Every row comes from one small tree of marks. Brackets hold a mark, then the marks that hang from it, in the order of their numbers. Every link used is in the known rows. Which tree was each row made from?
Known rows:
(q579 (q105 (q87 q7) q129 q517)): [-12.0, -23.5, -12.8, 0.7, 13.3, 4.0, 8.3, -4.7, 1.2, -2.3, 5.4, 0.8, -16.2, 12.6, 10.0, -4.6, 5.1, -61.2, -5.3, -23.8, -13.3, -6.5, -9.1, 8.4, 13.5]
(q129 (q105 q87 q390)): [-1.2, 23.6, -0.2, 5.7, 0.0, -15.9, -4.0, -5.6, 1.2, 2.2, 0.8, -4.6, -14.4, 2.2, 0.1, 8.1, 5.2, 21.1, -2.1, -18.4, -21.4, -5.7, 3.1, 12.8, 9.2]
(q87 q7 (q105 q517)): [18.5, 4.7, -3.4, -10.6, 14.2, -4.4, 11.0, -0.1, 1.0, -3.7, 5.5, -8.3, 4.5, 8.3, 6.8, 7.1, 8.8, -50.2, -9.0, 17.0, -10.3, -20.6, -11.3, -4.1, 2.9]
(q517 q105 (q583 q831)): [8.9, 37.5, -4.7, -1.5, 19.7, 0.3, -8.5, 2.9, -5.1, 2.0, -7.4, 3.9, 1.2, 16.2, 9.9, 3.3, -5.6, 78.2, 25.7, -31.5, -5.4, -6.8, -7.3, 8.7, -4.2]
(q87 q7 (q105 q129 q390)): [21.4, 2.7, -9.5, -11.4, -4.1, -2.8, 22.1, -3.2, 2.4, 0.0, 6.1, -7.6, -0.1, 0.2, 7.0, 19.9, 13.9, -48.0, -10.2, -0.6, -25.2, -7.3, -12.9, 2.2, 6.6]
(q105 q87 q129 q390): [-1.3, -5.8, -18.2, -5.6, 0.6, 2.1, 10.4, -10.6, 2.7, 1.4, 3.0, -6.2, -20.4, -10.7, 3.3, 6.3, 8.6, -0.4, -2.9, -29.1, -27.8, 3.3, 0.3, 8.9, 15.4]
(q579 (q105 q129 q390 q517)): [-6.0, -15.4, -12.4, 1.1, 1.2, -0.8, 16.6, -4.3, -0.4, -1.7, 0.3, -0.5, -19.4, 6.6, 5.6, 1.7, 7.4, -39.2, -1.6, -19.4, -22.7, -18.4, -3.6, 19.2, 16.8]
(q129 q105): [-0.3, 24.2, 13.1, 10.2, -7.2, -13.4, -3.3, 1.0, 0.0, 3.8, 0.3, -0.6, -1.1, 6.6, -1.4, 3.8, 0.3, 3.6, 0.0, -1.7, -6.5, -5.9, -0.6, 8.7, -0.6]
(q517 q583): [4.4, 11.5, 2.4, -0.1, 13.2, -1.5, 0.6, -1.0, -4.9, 0.2, -3.3, 0.3, 2.0, 1.4, 4.8, 3.7, -2.9, 46.2, 15.4, -9.5, -1.2, -1.7, -10.0, 3.8, -2.2]
(q105 q87 q129 q390 (q517 q583)): [2.7, 2.1, -18.6, -9.0, 22.3, 3.4, 14.3, -14.0, -1.8, -0.3, 0.7, -10.5, -24.9, -10.5, 8.3, 2.6, 8.7, 23.7, 8.3, -32.1, -35.8, -21.1, -8.6, 15.8, 19.0]
(q390 (q105 q87 q129 (q517 (q583 q831)))): [1.3, 11.0, -10.4, 1.9, 25.3, -1.6, 1.6, -5.2, -1.9, 2.2, 1.0, -5.8, -12.7, -3.8, 12.4, -9.9, -3.4, 8.8, 14.2, -29.0, -14.9, 8.5, -6.5, 11.0, 11.8]
(q579 (q105 (q87 q7) q129 q390)): [-9.0, -21.7, -18.4, 0.1, 1.1, 1.4, 10.1, -6.1, 1.0, -1.4, 4.4, 1.8, -18.1, 8.7, 9.1, 7.8, 7.9, -41.8, -6.3, -34.2, -20.8, 3.9, -7.5, 11.4, 14.6]
(q87 q7 (q105 q129 q390 q517)): [21.9, 1.6, -11.0, -14.1, 5.2, -1.1, 25.0, -5.0, 1.9, -1.3, 6.3, -11.3, -5.2, 0.1, 8.1, 14.7, 16.6, -59.6, -11.3, 3.3, -30.5, -25.8, -13.9, 5.2, 11.0]
(q129 (q105 q87 q390 (q517 (q583 q831)))): [3.8, 32.7, 1.1, 2.7, 17.2, -12.6, -6.8, -5.2, -1.0, 2.1, -1.6, -6.6, -17.5, 7.3, 6.1, 1.6, 5.8, 53.1, 8.7, -30.2, -29.4, -25.5, 1.0, 18.1, 11.2]
(q129 (q105 q390 q517)): [3.4, 24.2, 4.1, 4.3, -0.6, -12.0, 4.1, -3.8, -0.6, 1.6, -0.6, -6.9, -13.1, 2.6, -0.3, 5.9, 8.3, 2.0, -2.4, -4.4, -25.0, -31.6, 0.6, 18.1, 9.6]
(q129 (q105 q87 (q517 q583))): [-1.5, 28.6, 7.0, 6.5, 20.6, -13.8, -5.7, -5.1, -2.1, 1.2, 0.0, -5.2, -11.1, 6.3, 4.1, -1.8, 0.0, 30.8, 8.7, -14.1, -14.6, -17.5, -6.1, 11.9, 6.7]
(q831 q583): [-3.4, -4.7, 7.7, 4.9, 0.0, 15.1, 2.2, -0.1, 4.7, -3.0, 0.0, 1.7, -10.5, -1.6, -2.5, 0.7, -1.3, 12.0, -4.5, 2.7, 14.4, 5.3, -11.5, 2.6, 5.8]
(q87 q7): [3.6, -9.3, -2.5, -3.8, -0.7, 9.0, 3.5, 0.0, -0.3, -0.3, 4.0, 0.5, 4.0, 2.7, 4.9, 5.8, 6.0, -34.6, -8.1, -1.2, -2.4, -5.0, -9.9, -4.4, -3.8]
(q579 (q105 q129)): [-10.6, -14.7, -3.7, 6.8, -5.9, -2.7, 8.8, 0.5, 0.3, 0.5, 1.2, 5.6, -6.7, 11.4, 4.4, -0.6, -0.8, -37.3, 1.2, -16.7, -4.2, 7.3, -5.1, 10.3, 6.7]
(q390 (q105 q129 (q517 (q583 q831)))): [5.6, 12.4, -4.6, 2.8, 15.9, -0.2, 7.3, -1.7, -3.4, 3.0, -0.6, -4.1, -5.7, -4.0, 10.9, -6.7, -3.1, 0.0, 14.7, -18.4, -13.1, 1.0, -8.9, 13.1, 7.1]
(q517 q105): [1.0, 20.9, -9.1, -0.7, 8.3, -1.3, 0.3, -0.4, -2.2, 0.0, -2.8, 1.4, -2.0, 8.5, 2.5, 5.7, -2.6, 10.3, 7.3, -6.5, -1.5, -4.9, -4.0, 3.7, 0.3]
(q390 (q105 (q87 q7) q129)): [-2.3, -4.5, -13.1, 2.2, 8.2, 1.2, 6.4, -5.7, -0.2, 2.0, 6.4, -3.1, -6.9, -6.9, 9.6, 0.8, -0.5, -45.1, -2.1, -18.2, -8.6, 25.0, -10.6, 2.4, 8.0]

Which tree is each row?
[1.1, 9.8, -5.9, -5.0, 32.9, 1.9, -10.3, -3.9, -0.8, -1.4, -1.4, -4.3, -12.1, 5.5, 9.1, -12.3, -0.7, 51.8, 13.5, -27.4, -12.5, -15.0, 0.3, 4.6, 7.7]
(q105 q87 (q517 (q583 q831)))
[1.3, 26.6, -13.9, -2.4, 24.3, -0.6, 4.3, -7.1, -4.8, 2.0, -2.9, -0.3, -9.5, 4.6, 9.3, 7.4, -5.0, 48.8, 21.6, -32.5, -11.6, 3.2, -15.6, 9.0, 4.9]
(q517 (q105 q87 q129) q583)
[1.5, -13.5, -19.7, -8.8, 0.3, 8.9, 13.1, -10.5, 2.7, 1.5, 6.1, -5.6, -17.2, -8.7, 7.2, 10.8, 12.7, -28.1, -9.6, -29.7, -29.6, -0.6, -7.1, 5.1, 12.7]
(q105 (q87 q7) q129 q390)
[6.8, 11.6, 1.3, -3.5, 20.9, 3.7, -3.1, 0.4, -2.7, -0.5, -3.5, -2.8, -4.6, 5.6, 7.3, -8.7, 1.4, 40.5, 13.8, -14.5, -10.0, -24.3, -3.3, 7.2, 2.2]
(q105 (q517 (q583 q831)))
[21.3, 18.4, -7.1, -10.2, 13.8, -11.0, 22.0, -5.8, -1.0, -1.0, 0.3, -11.5, -8.1, -2.2, 6.3, 11.5, 8.6, 5.5, 7.0, -1.3, -29.0, -21.8, -10.0, 12.0, 12.8]
(q87 (q105 q129 q390 (q517 q583)))
[8.0, 32.9, -18.9, -6.0, 20.4, 1.7, 0.0, -5.6, -3.0, 3.2, -4.8, -0.9, -15.6, 7.3, 12.7, 8.0, 1.0, 78.2, 23.0, -54.8, -27.6, -4.5, -6.9, 15.4, 8.4]
(q517 (q105 q87 q129 q390) (q583 q831))
[1.3, 1.3, -13.8, -0.6, 25.7, 2.1, 9.7, -8.1, -3.8, 0.4, 4.3, -6.7, -10.0, -6.0, 13.2, -2.0, -0.3, -26.4, 6.8, -20.0, -14.8, 5.4, -17.8, 7.7, 10.9]
(q390 (q105 (q87 q7) q129 (q517 q583)))
[-1.9, -5.5, -14.9, -0.2, 17.5, 3.3, 9.0, -7.3, -0.5, 0.3, 6.5, -6.9, -11.1, -7.0, 10.4, -3.8, 1.7, -57.1, -2.8, -14.3, -14.1, 6.9, -10.6, 5.6, 12.3]
(q390 (q105 (q87 q7) q129 q517))
[-10.8, -16.8, -19.0, 0.1, 10.5, -2.4, 10.6, -7.8, 0.9, -2.5, 2.0, -1.8, -26.0, 6.4, 7.1, -0.7, 6.9, -30.3, -2.0, -29.7, -24.8, -10.8, -1.3, 17.2, 21.2]
(q579 (q105 q87 q129 q390 q517))
[1.5, -14.9, -22.4, -11.8, 11.7, 12.0, 16.5, -13.1, 1.9, -0.7, 6.3, -10.4, -23.2, -9.5, 8.3, 4.3, 16.0, -42.1, -10.5, -25.1, -36.5, -23.8, -8.0, 9.2, 17.9]
(q105 (q87 q7) q129 q390 q517)
[1.1, 15.0, -9.4, 1.8, 32.1, -5.7, -7.4, -3.1, -3.2, -0.6, -0.7, -4.6, -9.6, 0.6, 11.1, -10.0, -6.0, 27.0, 14.5, -22.5, -8.0, 5.8, -3.2, 7.7, 9.6]
(q390 (q105 q87 (q517 (q583 q831))))
[3.3, 30.3, 12.7, 7.5, 10.6, -12.6, 0.0, -1.5, -3.5, 2.2, -1.7, -3.6, -4.8, 7.0, 2.6, 1.3, 1.1, 22.7, 9.2, -4.5, -12.6, -25.1, -8.0, 13.9, 2.2]
(q129 (q105 (q517 q583)))
[0.5, 31.9, 8.0, 6.1, 19.9, -12.0, -11.4, -2.2, -0.7, 2.4, -0.7, -3.9, -11.0, 10.6, 6.0, -5.5, 0.6, 43.7, 10.9, -23.2, -16.3, -17.8, -0.6, 12.6, 5.5]
(q129 (q105 q87 (q517 (q583 q831))))
[-0.9, 9.4, -17.6, -4.7, 11.0, 7.0, 5.8, -6.0, 0.0, 1.6, 2.9, -0.6, -8.5, 5.4, 8.0, 7.3, 2.2, -20.1, 1.2, -24.1, -12.3, 2.3, -11.2, 2.1, 4.5]
(q517 (q105 (q87 q7) q129))
[-0.7, 22.1, -1.8, 3.0, 9.5, -13.5, -1.6, -7.4, 0.7, 0.6, 1.0, -8.2, -19.5, 1.8, 1.3, 3.4, 7.3, 9.6, -3.1, -15.0, -27.2, -23.9, 2.8, 16.0, 13.8]
(q129 (q105 q87 q390 q517))
[-12.7, -18.5, -10.0, 3.6, 10.0, -1.6, -3.7, -0.9, 0.3, -3.0, 3.7, 5.3, -8.0, 17.3, 7.5, 0.0, 0.0, -31.9, -4.4, -21.4, -0.7, 9.1, -4.9, 1.8, 6.9]
(q579 (q105 (q87 q7)))
[-11.7, -11.6, -16.1, 2.6, 8.5, -8.4, -1.3, -4.0, 0.1, -3.6, 0.3, 2.5, -17.8, 12.0, 4.9, 3.3, 1.5, -1.7, -0.7, -26.9, -12.4, 4.5, 3.0, 10.8, 14.7]
(q579 (q105 q87 q390))
[5.7, 5.8, -16.0, -9.4, 21.9, 5.5, 7.2, -10.3, 0.1, 0.8, -0.3, -8.7, -24.7, -5.6, 10.8, -2.2, 9.0, 38.5, 11.1, -43.7, -37.9, -21.3, -2.4, 16.3, 17.3]
(q105 q87 q129 q390 (q517 (q583 q831)))
[5.5, -5.4, -20.1, -11.9, 21.9, 10.6, 16.9, -13.9, -2.0, -0.6, 3.6, -10.3, -21.9, -8.2, 12.3, 7.4, 13.8, -3.8, 1.6, -32.8, -37.4, -25.0, -16.7, 12.2, 16.0]
(q105 (q87 q7) q129 q390 (q517 q583))
[18.4, 12.1, -7.2, -7.8, -3.4, -12.5, 18.8, -3.2, 2.6, 0.3, 2.3, -8.1, -3.9, -2.5, 2.4, 14.1, 8.0, -13.5, -1.9, 1.0, -22.8, -2.3, -3.2, 6.4, 10.0]
(q87 (q105 q129 q390))
[8.1, 3.9, -10.9, -7.5, 10.3, 5.3, 21.5, -9.4, -3.4, 0.6, -1.6, -8.4, -16.9, -10.3, 6.5, 6.4, 10.2, 13.2, 8.6, -19.5, -33.2, -30.6, -11.7, 18.1, 13.7]
(q105 q129 q390 (q517 q583))
[8.5, 28.9, -15.5, -4.5, 11.4, 0.2, 14.7, -6.3, -6.5, 2.3, -5.5, -1.9, -10.0, 1.3, 8.2, 17.5, 2.1, 48.9, 20.3, -29.6, -22.9, -11.6, -15.8, 16.8, 6.0]
(q517 (q105 q129 q390) q583)
[-5.7, -11.6, -18.1, -2.4, 25.4, -1.5, 4.3, -6.7, -3.6, -4.8, 0.6, -0.7, -19.3, 13.9, 12.0, 5.3, 6.0, -4.1, 2.3, -30.3, -19.8, -18.0, -10.5, 13.3, 15.3]
(q579 (q105 (q87 q7) q390 (q517 q583)))
[-2.1, -1.0, -12.1, 2.3, 14.8, -2.7, -2.8, -3.5, -1.3, -0.1, 4.5, -2.5, -3.9, -2.0, 8.2, 0.2, -2.5, -27.3, -2.1, -11.5, -1.2, 22.5, -6.4, -0.9, 5.4]
(q390 (q105 (q87 q7)))
[-11.1, -15.3, -16.8, 2.5, 1.9, -4.7, 7.8, -5.9, 1.3, -0.9, 1.9, 1.7, -20.6, 7.2, 5.9, 4.1, 3.9, -19.3, -1.0, -33.2, -19.4, 7.0, -0.8, 14.3, 17.0]
(q579 (q105 q87 q129 q390))
[9.0, 32.6, -14.1, -4.0, 18.3, -3.4, 5.6, -4.5, -7.7, -0.2, -7.1, -0.9, -7.4, 5.4, 7.0, 17.3, -1.2, 67.3, 20.5, -23.4, -15.8, -14.5, -12.7, 13.7, 3.4]
(q517 (q105 q390) q583)
[-4.6, 1.5, -11.8, 4.6, 8.5, -4.7, 4.2, -5.6, 0.1, 2.3, 3.8, -3.3, -9.1, -8.6, 6.4, -3.0, -4.4, -23.1, 3.3, -16.9, -7.1, 28.2, -4.6, 5.3, 10.1]
(q390 (q105 q87 q129))
[-11.4, -6.3, -8.8, 3.1, 28.2, -6.6, -2.9, -3.7, -3.1, -4.6, -0.8, 1.5, -14.1, 16.1, 8.6, -6.5, -2.8, 8.6, 9.8, -22.1, -5.5, -7.3, -6.2, 10.3, 12.2]
(q579 (q105 q87 (q517 q583)))
[0.9, 17.3, -2.3, 3.2, -0.1, -9.6, -2.0, -5.5, 0.8, 2.0, 3.5, -4.3, -11.6, 4.5, 2.9, 12.7, 8.8, -0.4, -7.6, -19.6, -22.9, -9.1, -3.5, 9.8, 6.8]
(q129 (q105 (q87 q7) q390))
[0.2, 1.8, -7.7, 3.4, 7.8, -0.8, 12.5, -3.6, -1.5, 2.0, 2.1, -6.0, -8.1, -8.7, 5.9, -5.7, -1.3, -43.1, 2.7, -3.1, -10.5, 2.3, -7.0, 10.8, 10.0]
(q390 (q105 q129 q517))
[6.9, 21.3, -22.9, -8.0, 21.3, 4.5, 11.4, -10.0, -5.2, 1.2, -1.2, -3.1, -13.5, 2.8, 12.7, 18.7, 4.8, 35.7, 14.6, -40.6, -26.5, -7.3, -20.8, 12.1, 8.3]
(q517 (q105 (q87 q7) q129 q390) q583)
[4.7, 27.2, -21.1, -5.8, 21.1, -1.0, 9.0, -10.2, -5.0, 1.6, -3.7, -3.2, -16.3, 1.2, 9.5, 15.0, 0.4, 58.1, 19.9, -39.7, -24.8, -4.4, -14.1, 15.0, 10.2]
(q517 (q105 q87 q129 q390) q583)
[-1.1, 7.6, -11.7, 2.2, 26.3, -3.4, 7.4, -8.1, -3.4, 0.5, 1.7, -7.3, -12.9, -8.3, 10.1, -5.7, -3.6, -4.2, 12.1, -19.5, -13.3, 8.5, -11.3, 10.9, 12.8]
(q390 (q105 q87 q129 (q517 q583)))
[18.2, 2.1, -2.8, -8.2, -1.3, -2.8, 17.5, -0.1, 2.6, 0.7, 7.3, -5.2, 7.0, 4.4, 7.0, 12.3, 8.7, -56.8, -8.4, 6.1, -12.1, 0.2, -14.3, -4.0, 1.0]
(q87 q7 (q105 q129))
[-2.0, 15.5, 3.4, 4.0, 11.5, -6.6, -4.0, -4.5, 0.8, 1.3, 4.4, -5.4, -9.5, 8.2, 4.0, -0.4, 6.0, -21.4, -6.5, -8.5, -15.3, -19.4, -5.3, 7.0, 6.0]
(q129 (q105 (q87 q7) q517))
[-6.9, -8.6, -4.0, 4.2, 11.8, -0.8, 12.2, -1.9, -3.1, -1.1, -0.6, 2.4, -10.3, 11.4, 8.4, -3.0, 0.6, -18.1, 9.7, -18.8, -10.3, -12.0, -11.9, 15.4, 10.0]
(q579 (q105 q129 (q517 q583)))
[21.6, 6.3, -8.4, -11.3, 2.4, -6.7, 12.9, -1.3, 1.1, -2.5, 4.6, -6.8, 2.5, 4.8, 6.0, 19.4, 12.0, -29.8, -10.3, 6.3, -17.9, -10.0, -9.5, -1.4, 4.3]
(q87 q7 (q105 q390))
[-0.1, 19.7, -22.8, -5.3, 15.0, -3.0, -1.0, -7.2, -1.1, -1.1, -2.2, -2.7, -15.8, 4.5, 3.9, 10.6, 1.0, 28.9, 4.7, -24.0, -16.4, -4.9, -0.2, 7.7, 10.2]
(q517 (q105 q87 q390))
[2.1, -10.2, -20.8, -11.8, 20.1, 7.6, 5.0, -10.5, 0.6, -4.0, 3.9, -9.4, -20.1, -3.1, 7.1, 3.3, 13.5, -19.4, -10.4, -17.1, -27.5, -26.5, -3.5, 5.4, 15.1]
(q105 (q87 q7) q390 q517)
[-14.8, -17.3, -11.2, 3.5, 13.0, -2.2, 5.7, -4.8, 1.4, -1.8, 3.0, 0.6, -18.3, 10.3, 6.8, -8.5, 1.2, -40.0, 0.1, -23.3, -11.9, -3.5, -3.0, 10.9, 15.8]
(q579 (q105 q87 q129 q517))
[1.7, 29.2, -0.2, 3.1, 18.3, -14.5, -0.9, -8.4, -2.3, 0.5, -0.9, -8.0, -18.4, 2.2, 4.1, 6.0, 5.3, 40.5, 6.8, -20.8, -27.5, -25.5, -4.2, 18.6, 12.0]
(q129 (q105 q87 q390 (q517 q583)))
[-2.6, -10.6, -11.1, -7.8, 23.4, 8.3, -1.0, -6.6, 1.1, -3.2, 5.2, -6.2, -11.4, 1.2, 6.9, -5.0, 6.3, -30.5, -8.0, -8.9, -11.1, -17.1, -5.6, -2.6, 8.0]
(q105 (q87 q7) q517)
